Each row was made from one small tree. The marks that hang from a mark follow it in brackets, in alphabetical order. Every link used is in the known rows. Write each row's tree.
Known rows
Z{G M{H{N{Q}} L{E{X}}}}: .01  -.10  -.39  -.09  -.05  -.41  -.22  .35  .18  -.06  .53  -.34  -.24  .04  .10  .27  -.05  .00  -.10  -.32  -.14  .43  .47  .22  -.11  -.29  .37  -.04  .04  -.07  .09  .14  .09  -.12  .03  -.11  .16  .25  .02  -.05  .20  -.10  .07
M{H}: .03  -.04  -.09  .01  -.05  -.05  -.07  -.03  .08  .06  .00  -.14  -.03  -.06  .00  -.02  -.05  -.03  -.08  .01  .01  .15  .06  .02  -.06  -.09  .06  .02  -.13  -.02  .06  -.04  .14  -.05  .01  .08  .06  .09  -.03  -.07  .04  -.02  -.03
L{E M{H{N{Q}}}}: -.03  -.01  -.24  -.01  -.14  -.10  -.02  .15  .18  -.03  .43  -.23  -.26  .08  .16  .22  .07  .07  -.21  -.45  -.04  .50  .30  -.12  -.17  -.26  .14  -.02  -.17  -.10  .09  .04  .22  -.34  .16  -.05  .06  -.03  -.02  -.16  .01  -.07  .02
E{L{M{H Z}} X}: -.09  -.06  -.55  -.13  -.17  -.22  -.02  .04  .04  .13  -.03  .03  -.04  .13  .04  .25  -.19  .09  -.05  -.38  .04  .21  .37  .18  .02  -.06  .50  -.12  -.09  -.03  -.01  -.02  .08  -.20  .04  .20  -.03  -.06  -.07  -.09  .16  .12  .12
Q{N{H{M{L Z}}}}: -.01  -.09  -.40  -.07  -.13  -.17  -.16  .34  -.05  .08  .26  -.15  .01  .16  .06  .12  -.10  .16  -.21  -.21  -.03  .18  .30  -.10  -.46  -.17  .09  -.08  -.08  -.04  -.05  .08  .11  -.07  .01  -.05  .11  -.08  -.06  -.11  .27  .08  -.10
J{V{M{H{N} L{E} Z{G}}}}: .07  -.10  -.46  -.01  -.18  -.33  -.22  .27  .01  .20  .42  -.31  -.28  .11  .02  .23  -.22  .04  -.15  -.20  -.16  .26  .36  .08  -.23  -.18  .19  -.09  -.07  .07  .10  -.04  .10  -.17  .06  .10  .21  .19  -.13  .08  .28  .26  -.09
H{M}: .00  .07  -.04  .07  .01  -.05  .06  .04  -.11  -.02  .07  .00  -.04  .06  .09  .22  -.06  .00  -.01  -.06  .03  .00  .02  -.06  -.20  -.09  .03  -.01  -.02  -.03  -.06  .11  .04  -.01  -.06  -.02  -.03  -.06  .01  .06  .03  .02  .06
E{L{M{H{N} Z}} X}: -.09  -.09  -.56  -.01  -.19  -.26  -.07  .09  .06  .08  .19  -.01  -.09  .08  .10  .28  -.17  .07  -.11  -.43  -.06  .26  .44  .14  -.21  -.08  .54  -.14  -.05  -.04  .02  .01  -.01  -.20  .03  .19  .03  -.10  -.13  -.12  .17  .09  .09
V{J M{L}}: .04  .09  -.28  .05  -.11  .11  .01  -.01  -.14  .34  .03  .07  .05  .17  -.01  .15  -.08  -.05  -.05  -.02  -.03  .01  .12  -.06  -.22  -.11  .11  .02  .02  -.01  .01  -.04  -.05  .02  -.07  -.01  .17  -.10  .04  .09  .17  .16  .11
N{H{M{L{E} Z}} Q}: .03  -.03  -.43  -.09  -.15  -.10  -.10  .37  -.04  .02  .29  -.20  -.14  .21  .04  .12  -.08  .15  -.28  -.40  -.02  .39  .50  -.21  -.04  -.35  .01  -.02  -.18  -.01  -.07  .09  .29  -.15  .23  -.13  .06  -.12  .01  -.13  .19  .10  -.14
V{J}: .04  .07  -.02  .21  -.10  .10  .02  -.06  -.05  .14  -.03  .08  .02  .05  .01  -.05  -.04  -.03  .00  -.03  -.04  .04  -.03  .01  -.08  .00  .05  .01  .06  .01  .04  -.06  -.05  .01  .00  .01  .09  -.05  .02  .03  .01  .06  .07
N{H{M} Q}: .09  .05  -.01  -.04  -.01  .07  .02  .24  -.02  -.09  .22  -.13  .03  .03  .14  .10  -.05  .12  -.11  -.26  .01  .31  .10  -.18  -.22  -.19  -.06  .11  -.12  .02  -.04  .10  .20  -.08  .12  -.16  -.06  -.10  .05  -.08  .07  -.01  .00
G{Z{M}}: -.07  .06  .08  -.06  .12  -.06  -.01  .09  -.08  -.03  .13  -.11  -.08  .22  .04  .19  .01  -.01  .11  .14  .04  -.11  -.01  .10  .14  -.09  .14  -.01  -.03  -.01  .00  .02  .06  .09  .00  -.06  .01  .05  .02  .04  .14  .16  .20
H{M{L{E}}}: -.02  -.02  -.25  .02  -.03  -.21  .00  .15  -.12  .06  .09  -.06  -.20  .16  .02  .25  -.03  .00  -.15  -.19  .00  .10  .37  -.09  -.12  -.24  .02  -.07  -.05  -.05  -.11  .17  .08  -.18  -.06  -.05  .05  -.04  .03  .09  .10  -.05  .00
J{V{M{L Z}}}: .05  -.01  -.45  -.14  -.12  .04  -.09  .11  -.21  .25  .08  .05  -.03  .23  -.04  .15  -.20  .06  -.05  -.03  -.04  .00  .21  -.01  -.14  -.04  .11  -.10  .02  .17  -.06  -.02  .07  .01  .01  .13  .07  -.05  -.08  .11  .21  .31  -.07
E{L{M{H{N} Z{G}}} X}: -.06  -.11  -.46  -.02  -.17  -.47  -.12  .19  .14  .06  .29  -.12  -.11  -.02  .08  .30  -.25  .08  -.05  -.40  -.11  .25  .35  .28  -.15  -.03  .53  -.09  -.05  -.09  .07  -.02  -.07  -.17  .06  .16  .04  .08  -.11  -.01  .19  .12  .12
X{E{L}}: -.02  -.04  -.02  -.05  -.06  .12  -.02  .09  -.02  .04  -.06  -.03  -.12  .04  -.05  .16  .04  .10  -.08  -.08  -.03  .11  .33  .14  .13  .06  .16  .02  -.06  .06  -.03  .04  -.11  -.07  -.05  .08  .01  -.04  -.05  .02  .04  -.05  .00
J{V{M{H}}}: .13  .06  -.10  -.11  -.07  .07  -.02  -.03  -.11  .17  .03  -.12  -.07  .10  .06  .17  -.16  .02  .00  -.01  -.02  .15  .02  -.01  -.19  -.04  .08  .01  -.06  .14  .03  -.01  .15  -.12  -.05  .13  .04  .09  -.04  .08  .10  .15  .06
G{Z{M{L}}}: -.07  -.03  -.15  -.12  .10  -.15  -.08  .14  -.10  .05  .18  -.10  -.08  .28  -.04  .18  -.04  .00  .01  .15  .00  -.10  .21  .08  .10  -.14  .14  -.04  -.01  .01  -.04  .05  .07  .10  -.02  -.08  .05  .06  -.01  .05  .21  .15  .17
J{V{M{L{E} Z{G}}}}: .05  -.04  -.35  -.15  -.09  -.23  -.11  .25  -.12  .21  .19  -.13  -.21  .22  -.05  .25  -.19  .06  -.03  -.16  -.10  .07  .24  .10  .08  -.06  .08  -.10  .01  .06  .02  -.05  .05  -.11  .08  .06  .13  .16  -.03  .19  .21  .28  -.03
M{H{N{Q}} L Z{G}}: .09  -.20  -.53  .01  -.19  -.32  -.32  .32  .19  .04  .57  -.29  -.08  -.08  -.09  -.04  -.20  .05  -.23  -.11  -.21  .30  .32  .07  -.19  -.18  .15  .01  -.16  -.02  .13  -.09  .16  .10  .15  -.02  .15  .14  -.12  -.07  .22  .13  -.17
G{Z{M{H{N} L{E}}}}: -.08  -.04  -.24  .00  -.01  -.30  -.19  .22  .05  .06  .41  -.36  -.30  .24  .04  .23  .04  -.04  -.20  -.07  -.09  .20  .46  .05  -.05  -.36  .25  -.11  -.10  -.02  .05  .09  .15  -.11  -.01  -.04  .16  .09  -.06  -.07  .28  .08  .09
G{Z{M{H{N} L{E{X}}}}}: -.09  -.03  -.34  .01  .02  -.36  -.17  .22  .07  .02  .35  -.27  -.31  .24  .10  .23  .04  -.06  -.14  -.15  -.06  .21  .55  .12  -.06  -.31  .43  -.16  .09  .02  .01  .16  .12  -.17  -.04  -.01  .14  .06  -.02  -.10  .27  .06  .19

Write each row's tree
-.04  -.12  -.41  -.09  -.10  -.50  -.18  .48  .06  -.01  .29  -.27  -.17  .10  .13  .20  -.09  .11  -.14  -.42  -.06  .27  .44  .09  -.23  -.18  .28  -.11  .12  -.11  .00  .11  .05  -.24  .02  -.08  .14  .08  .01  -.05  .25  .04  .01 : Q{N{H{M{L{E{X}} Z{G}}}}}
-.03  -.06  -.32  -.03  -.02  -.19  -.21  .29  .09  -.02  .59  -.38  -.26  .24  .03  .18  .07  .02  -.25  -.13  -.12  .37  .50  .00  -.04  -.40  .25  -.04  -.13  .02  .02  .11  .25  -.09  .09  -.13  .14  .06  -.06  -.12  .28  .05  .07 : G{Z{M{H{N{Q}} L{E}}}}
.01  -.04  -.30  -.15  -.05  -.13  -.16  .05  -.03  .13  .12  -.17  -.05  .10  .00  .21  -.13  -.02  -.07  .01  -.01  .15  .23  .08  -.12  -.18  .18  -.05  -.15  -.03  .05  .02  .13  .04  -.06  .07  .10  .22  .00  .02  .20  -.03  .02 : Z{M{H L}}
-.08  .00  -.10  -.16  -.12  .08  .07  .08  -.03  .06  .01  .01  -.19  .15  .05  .36  .00  .14  -.04  -.27  .05  .19  .35  .10  .09  .06  .20  -.03  -.14  -.04  -.01  .03  -.09  -.20  -.01  .09  -.02  -.07  -.01  .01  .03  -.03  .11 : X{E{L{M}}}
.07  -.05  -.44  -.09  -.13  -.05  -.11  .32  -.07  .03  .28  -.10  .02  .15  .02  .08  -.15  .16  -.22  -.26  -.05  .29  .35  -.17  -.17  -.26  .02  .03  -.17  .01  -.07  .05  .27  -.01  .19  -.10  .03  -.13  -.02  -.11  .21  .14  -.12 : N{H{M{L Z}} Q}
-.09  -.08  -.43  -.18  -.17  -.43  -.03  .14  .10  .11  .07  -.11  -.06  .04  .03  .28  -.29  .11  .00  -.37  -.02  .17  .26  .31  .07  .00  .47  -.08  -.10  -.10  .06  -.08  .02  -.16  .07  .16  -.02  .16  -.06  .01  .15  .13  .14 : E{L{M{H Z{G}}} X}
-.04  -.10  -.46  -.02  -.16  -.38  -.10  .30  .26  -.08  .50  -.25  -.27  .02  .14  .21  -.06  .06  -.13  -.54  -.04  .44  .32  .12  .00  -.20  .38  -.11  -.04  -.16  .17  -.03  .16  -.28  .23  -.01  .08  .07  .00  -.16  .09  .13  .07 : L{E{X} M{H{N{Q}} Z{G}}}
.03  -.07  -.46  -.11  -.13  -.39  -.11  .48  .05  -.05  .31  -.23  -.16  .09  .08  .14  -.17  .10  -.16  -.47  -.06  .37  .46  .04  .02  -.26  .16  -.02  .00  -.07  -.03  .10  .21  -.16  .21  -.13  .07  .04  .07  -.07  .20  .09  -.02 : N{H{M{L{E{X}} Z{G}}} Q}
-.03  -.11  -.55  -.07  -.18  -.35  -.10  .28  .16  -.01  .46  -.15  -.08  .00  .06  .25  -.21  .14  -.10  -.46  -.15  .39  .39  .23  -.13  -.07  .52  -.03  -.07  -.06  .07  -.04  .05  -.10  .13  .08  .01  .02  -.11  -.05  .18  .10  .09 : E{L{M{H{N{Q}} Z{G}}} X}
-.03  -.07  -.45  -.06  -.07  -.19  -.21  .27  .11  -.02  .45  -.25  -.20  .12  .12  .23  .03  -.02  -.16  -.32  -.09  .46  .57  .09  -.17  -.35  .39  -.10  .06  .00  .02  .16  .16  -.17  .02  -.08  .14  .04  .01  -.14  .22  -.11  .05 : Z{M{H{N{Q}} L{E{X}}}}
-.02  -.18  -.43  .06  -.17  -.47  -.29  .26  .17  .09  .37  -.33  -.25  -.04  -.06  .07  -.13  .00  -.26  -.19  -.14  .24  .40  .10  -.06  -.22  .17  -.08  -.14  -.11  .15  -.03  .09  -.11  .11  .04  .18  .23  -.10  -.06  .21  .09  -.15 : M{H{N} L{E} Z{G}}
-.07  -.03  -.48  .16  -.13  -.26  -.13  .23  -.10  .05  .33  -.07  -.23  .20  .04  .24  -.06  -.02  -.22  -.23  -.08  .11  .47  -.12  -.28  -.26  .13  -.14  -.04  -.08  -.04  .14  .04  -.12  .03  -.02  .12  -.14  -.05  .00  .21  .12  -.15 : H{M{L{E} Z} N}
-.04  .01  -.43  .03  -.18  -.19  -.06  .18  -.04  .33  .16  -.09  -.13  .21  -.05  .22  -.15  -.04  -.09  -.17  -.05  .04  .20  .07  .04  -.15  .15  .00  -.05  -.13  .14  -.12  -.06  -.04  .08  .00  .24  .09  .05  .11  .25  .31  .03 : V{J M{L{E} Z{G}}}
.02  -.04  -.32  .12  -.06  -.14  -.07  .28  -.03  -.04  .48  -.13  -.19  .14  .05  .23  .04  .02  -.25  -.32  -.14  .30  .50  -.17  -.33  -.30  .06  -.05  -.01  .01  -.08  .23  .10  -.13  .03  -.17  .08  -.16  -.04  -.01  .13  -.07  -.10 : H{M{L{E}} N{Q}}
-.09  .01  -.27  .03  -.11  -.25  .00  .08  .17  -.04  .19  -.12  -.28  .05  .22  .25  .03  -.02  -.08  -.49  .04  .37  .32  .00  -.18  -.20  .33  -.16  .05  -.09  .08  .09  .07  -.42  .02  .07  .05  -.03  .01  -.13  .04  -.07  .13 : L{E{X} M{H{N}}}
.04  -.06  -.64  -.01  -.20  -.16  -.18  .19  -.04  .23  .25  -.12  -.26  .19  .06  .22  -.12  -.02  -.16  -.30  -.09  .27  .54  .04  -.26  -.21  .38  -.21  .12  .16  .00  .04  .13  -.25  -.02  .16  .20  -.07  -.09  -.04  .27  .23  -.02 : J{V{M{H{N} L{E{X}} Z}}}
.02  -.02  -.23  -.01  -.13  -.02  -.03  .12  .15  -.02  .43  -.17  -.08  .00  .13  .18  -.02  .09  -.16  -.32  -.04  .42  .16  -.13  -.28  -.18  .14  .00  -.16  -.05  .08  .02  .20  -.16  .10  -.02  .03  -.03  -.05  -.14  .04  -.03  .02 : L{M{H{N{Q}}}}
-.11  -.05  -.35  -.13  -.14  -.11  .04  .07  -.05  .13  .01  .08  -.01  .17  .00  .28  -.15  .12  -.04  -.30  .02  .06  .27  .06  .06  .02  .25  -.07  -.17  -.05  -.05  -.07  .00  -.10  .10  .11  -.06  -.12  -.08  .01  .12  .16  .05 : E{L{M{Z}}}
-.06  -.11  -.63  -.08  -.18  -.28  -.15  .12  .08  .12  -.01  -.12  -.20  .12  -.05  .02  -.05  -.03  -.18  -.25  .01  .22  .50  .10  .12  -.22  .29  -.19  -.03  -.03  .00  .01  .16  -.20  .06  .15  .12  .01  -.01  -.13  .20  .08  -.07 : M{H L{E{X}} Z}
-.05  -.07  -.31  -.16  -.03  -.47  -.16  .20  .10  .06  .15  -.27  -.22  .06  .08  .30  -.11  -.06  .01  -.19  -.03  .23  .35  .30  .09  -.21  .33  -.07  .02  -.11  .08  .08  .07  -.18  -.05  .03  .11  .38  .06  .05  .18  -.07  .13 : Z{G M{H L{E{X}}}}
.09  -.12  -.40  .02  -.14  -.07  -.21  .15  .13  .04  .45  -.20  -.04  -.06  -.06  -.03  -.03  .04  -.28  -.10  -.18  .36  .39  -.07  -.33  -.23  .09  .01  -.11  .06  .02  .07  .16  -.02  .05  -.05  .10  -.02  -.10  -.13  .15  -.07  -.11 : M{H{N{Q}} L}
.01  -.09  -.54  .10  -.13  -.12  -.14  .28  -.07  .00  .52  -.01  -.05  .13  .01  .16  -.13  .07  -.21  -.18  -.16  .14  .39  -.13  -.38  -.24  .12  -.05  -.05  -.01  -.07  .10  .13  .08  .07  -.08  .06  -.20  -.07  -.02  .22  .16  -.16 : H{M{L Z} N{Q}}
.02  .09  -.37  .10  -.18  .12  -.03  -.07  -.04  .37  .03  -.06  .00  .14  .03  .11  -.17  -.06  -.08  -.04  .04  .07  -.04  .02  -.13  -.14  .24  -.02  -.15  -.07  .15  -.19  .12  .00  .03  .14  .20  -.05  -.01  -.03  .19  .36  .03 : V{J M{H Z}}
-.04  -.02  -.36  .16  -.06  -.30  -.05  .22  -.07  -.01  .23  .01  -.21  .10  .11  .29  .01  -.04  -.14  -.31  -.07  .16  .50  -.04  -.34  -.25  .27  -.12  .22  -.02  -.10  .27  -.04  -.24  -.10  -.07  .07  -.15  .01  .00  .15  -.06  .04 : H{M{L{E{X}}} N}
-.01  -.07  -.32  .13  -.14  -.11  -.18  .05  .11  .05  .25  -.16  -.08  -.05  .02  -.01  -.08  .00  -.16  -.05  -.09  .13  .14  -.01  -.20  -.12  .18  -.09  -.13  -.04  .11  -.08  .10  .00  .07  .13  .11  -.01  -.11  -.16  .13  .14  -.14 : M{H{N} Z}
.11  .03  -.23  -.14  -.06  .09  -.03  .05  -.21  .22  .07  .05  -.03  .18  -.02  .18  -.13  .06  .01  .00  -.06  .05  .17  -.04  -.18  -.03  .04  -.03  .07  .18  -.10  .03  .05  -.03  -.07  .05  .06  -.02  -.07  .18  .15  .12  .03 : J{V{M{L}}}
.05  -.12  -.46  .09  -.08  -.33  -.19  .36  -.01  -.07  .63  -.11  -.08  .02  -.01  .17  -.19  .08  -.16  -.17  -.20  .13  .29  -.03  -.31  -.19  .12  .01  -.06  -.06  .01  .07  .07  .13  .10  -.13  .08  .01  -.06  .07  .21  .17  -.11 : H{M{L Z{G}} N{Q}}
-.07  -.08  -.49  -.08  -.12  -.28  -.13  .40  -.02  .04  .19  -.17  -.15  .21  .14  .15  .00  .11  -.19  -.44  -.01  .29  .52  -.02  -.31  -.23  .29  -.17  .12  -.06  -.06  .17  .11  -.27  .01  -.04  .14  -.15  .01  -.16  .26  .03  -.03 : Q{N{H{M{L{E{X}} Z}}}}
.02  .04  -.17  .01  -.07  -.07  -.01  .18  -.09  .02  .07  -.10  -.01  .08  .12  .11  -.17  .09  -.07  -.20  .06  .12  .09  -.11  -.15  -.13  .03  .00  -.14  -.04  .00  .00  .16  -.04  .13  .00  .01  -.06  .00  -.06  .13  .19  -.06 : N{H{M{Z}}}
.11  -.04  -.55  -.03  -.18  -.07  -.22  .13  -.10  .25  .32  -.12  -.10  .13  -.01  .16  -.21  .04  -.16  -.05  -.14  .19  .33  -.03  -.41  -.14  .22  -.10  -.06  .17  .01  -.03  .13  -.03  .00  .16  .16  -.01  -.16  .02  .31  .28  -.09 : J{V{M{H{N} L Z}}}
.05  -.15  -.60  .01  -.21  -.09  -.27  .19  .11  .06  .46  -.19  -.06  .02  -.08  -.04  -.10  .04  -.32  -.14  -.17  .31  .43  -.07  -.22  -.25  .17  -.03  -.14  .03  .03  -.03  .20  .06  .13  .01  .12  -.06  -.13  -.16  .22  .10  -.21 : M{H{N{Q}} L Z}
-.13  .06  -.16  -.10  -.03  -.16  .12  .05  .04  -.03  -.02  .05  -.19  .17  .15  .25  .09  -.01  .06  -.43  .12  .16  .22  .04  .12  -.07  .22  -.12  .12  -.09  -.02  .08  .02  -.37  .04  .01  -.01  -.06  .10  -.05  -.03  -.05  .18 : L{E{X} M}
.05  .02  -.12  .16  -.01  -.01  -.01  .18  -.02  -.13  .46  -.04  -.04  .01  .14  .19  .00  .06  -.13  -.18  -.12  .19  .14  -.16  -.40  -.17  .07  .03  .00  .02  -.03  .14  .08  .02  .01  -.14  -.01  -.17  -.02  -.01  .04  .00  -.03 : H{M N{Q}}
